Each row comes from the steps of one walk. Every step used is in the known rows, and no mark comes twice. Write the walk behind each row, first mark first.
Known rows:
muge > kedet > rakat > pivu: [  4   1 -10 -14 -24   0   0   9 -68  -3  13   5  12  11 -24  10  -4  -7]
zugate > rakat > pivu > muge: [ -2   0   8 -39  -8   7 -14   5 -43  -3  15  -5  -7   6 -20   7  11   2]
rize > pivu > muge > kedet: [  0   2  -7 -16   2  23  -1   4   1   2  20  -4  20 -15  -1  -6  11 -10]
muge > kedet: [ -2   2 -11  -1  -3  20   3   4   3   2  15  -8  19   9   0  -7   1 -12]
zugate > rakat: [  1   1   7 -13  -5   6  -1  10 -61   1   8 -14 -15  -1   0  17   0  -1]
vapi > kedet > rakat: [  8  -4 -11   3  -8  -5   5   7 -68  -3   8  11  -4   6  -2  20  -1  -6]
muge > kedet > vapi: [  3  -4 -18  17  -9   2  -4   0 -17  17  13   0  11  24  -3 -34  -1 -16]
pivu > muge: [ -3  -2   6 -23   5   6  -9  -1  -2  -2   9   0   0   5  -3   0  14   2]
zugate > rakat > pivu > muge > kedet > vapi: [  3  -4 -13  -4 -13   7 -11   3 -45  15  21  -4   6  27 -12 -29   4 -15]
vapi > kedet > rize > pivu > rakat: [ 14  -1   2   0   6   0  -6  -3  28  -1 -12   1 -10 -32  -4  -4  -2  -3]
zugate > rakat > pivu: [  2   2   4 -23 -18   1  -7   9 -59  -2   9  -7 -10   2 -25  11  -4  -1]
rize > pivu > muge > zugate > rakat: [-10   2   4 -27   7  12   5  14 -29   3  13  -4 -14 -12   1  13  14 -13]
kedet > rize > pivu > muge > zugate > rakat: [ -8   1   2 -27   4   6   7  10 -31   2  13   5 -14 -10   2  13  13 -16]
kedet > vapi: [  4  -5 -10  17  -7 -11  -7  -3 -20  16   2   5  -2  18  -3 -30  -2  -8]
vapi > kedet: [  4  -3  -8   5   4   5  -2  -3  11  -2   8   2 -12   2  -3   1   0  -7]
vapi > kedet > rize > pivu: [ 14  -1  -7   5   1 -10   8  -9   0   2   2  22  -3 -52  -1   2  -1  -9]
lazu > kedet: [  4   3   4  -5  -2 -21   9   2 -11  -1  16  -7 -15   2   5   6  -1  -1]
lazu > kedet > rakat > pivu: [  6   2  -3 -17 -23 -19   2   8 -75  -4  13   5  -4   7 -22  16  -5  -2]
zugate > rakat > pivu > muge > kedet > rize: [  3  -1  -8 -22 -13   5   3  -6 -31  -2  21  13   8  13  -9   0   2 -15]
vapi > kedet > rakat > pivu: [  6  -1  -9 -11 -20  -7  -3   6 -64  -5  10   9  -2   7 -26  13  -5  -5]

Which walk is each row?
[-19   1  -6 -29   7   8   3   6  38  -1  10  13   0  13 -11  -7  18 -18]
rakat > pivu > muge > zugate
[  3  -1 -10 -12 -11   9   4  11 -74  -1  17   4  17  13  -1  15   6  -8]
pivu > muge > kedet > rakat
[  7   0   4 -23   4 -10   0  -5  -9   0  13  14  -3 -32   0   3  13  -2]
lazu > kedet > rize > pivu > muge
[ -7   3  -1 -25 -13   4   0  11 -36  -1  11  -2 -10   7 -23   8   1 -11]
muge > zugate > rakat > pivu
[-15   0 -11 -26   5   7   4   8  15  -2  14  16  -3  15 -12   0  17 -21]
vapi > kedet > rakat > pivu > muge > zugate
[  2  -3  -1 -30  -9   2 -11   4 -46  -5  15   7  -1   9 -21   9  10  -1]
vapi > kedet > rakat > pivu > muge
[  7  -2   0 -19   6  -1  -3  -7  -1   0  10  16  -1 -31  -3   1  13  -4]
vapi > kedet > rize > pivu > muge
[-11   2   1 -17   2   9   7  14 -28   2  10  -6 -15   5   2  13   7 -14]
muge > zugate > rakat
[  6  -1   4 -21   5  -3  -3  -6  -5   0   7  15   2 -33  -2   0  13  -1]
kedet > rize > pivu > muge
[-17   1  -8 -28   3   5   5   8  12  -1  11  15   2  15 -11   0  17 -19]
kedet > rakat > pivu > muge > zugate
[  3   0   6 -20   8   4  -6   0  -2   1   6   6   2 -34  -2   1  15   2]
rize > pivu > muge
[  0  -1   2 -32 -11   0 -11   5 -51  -4  12   7   3   9 -20   9  11   1]
kedet > rakat > pivu > muge
[  2  -2 -10 -13  -6   4   5 -10  -4  -1  17  17  13  12  -1  -6   3 -14]
pivu > muge > kedet > rize
[  5   0 -10 -11  -9   8   5  11 -75   0  15   6  18  -6   0  15   6  -8]
rize > pivu > muge > kedet > rakat
[ 12   0   5  -2   5  -2  -5  -2  23   0 -15   0  -6 -32  -3  -4  -3  -1]
kedet > rize > pivu > rakat
[-15   2  -5 -20  16   8   8   5  45   2   6  14   2 -15   2  -5  20 -18]
rize > pivu > muge > zugate
[  3  -2 -10 -17 -11   2   3  -9 -10  -3  18  17  13  13  -9  -6   2 -14]
rakat > pivu > muge > kedet > rize
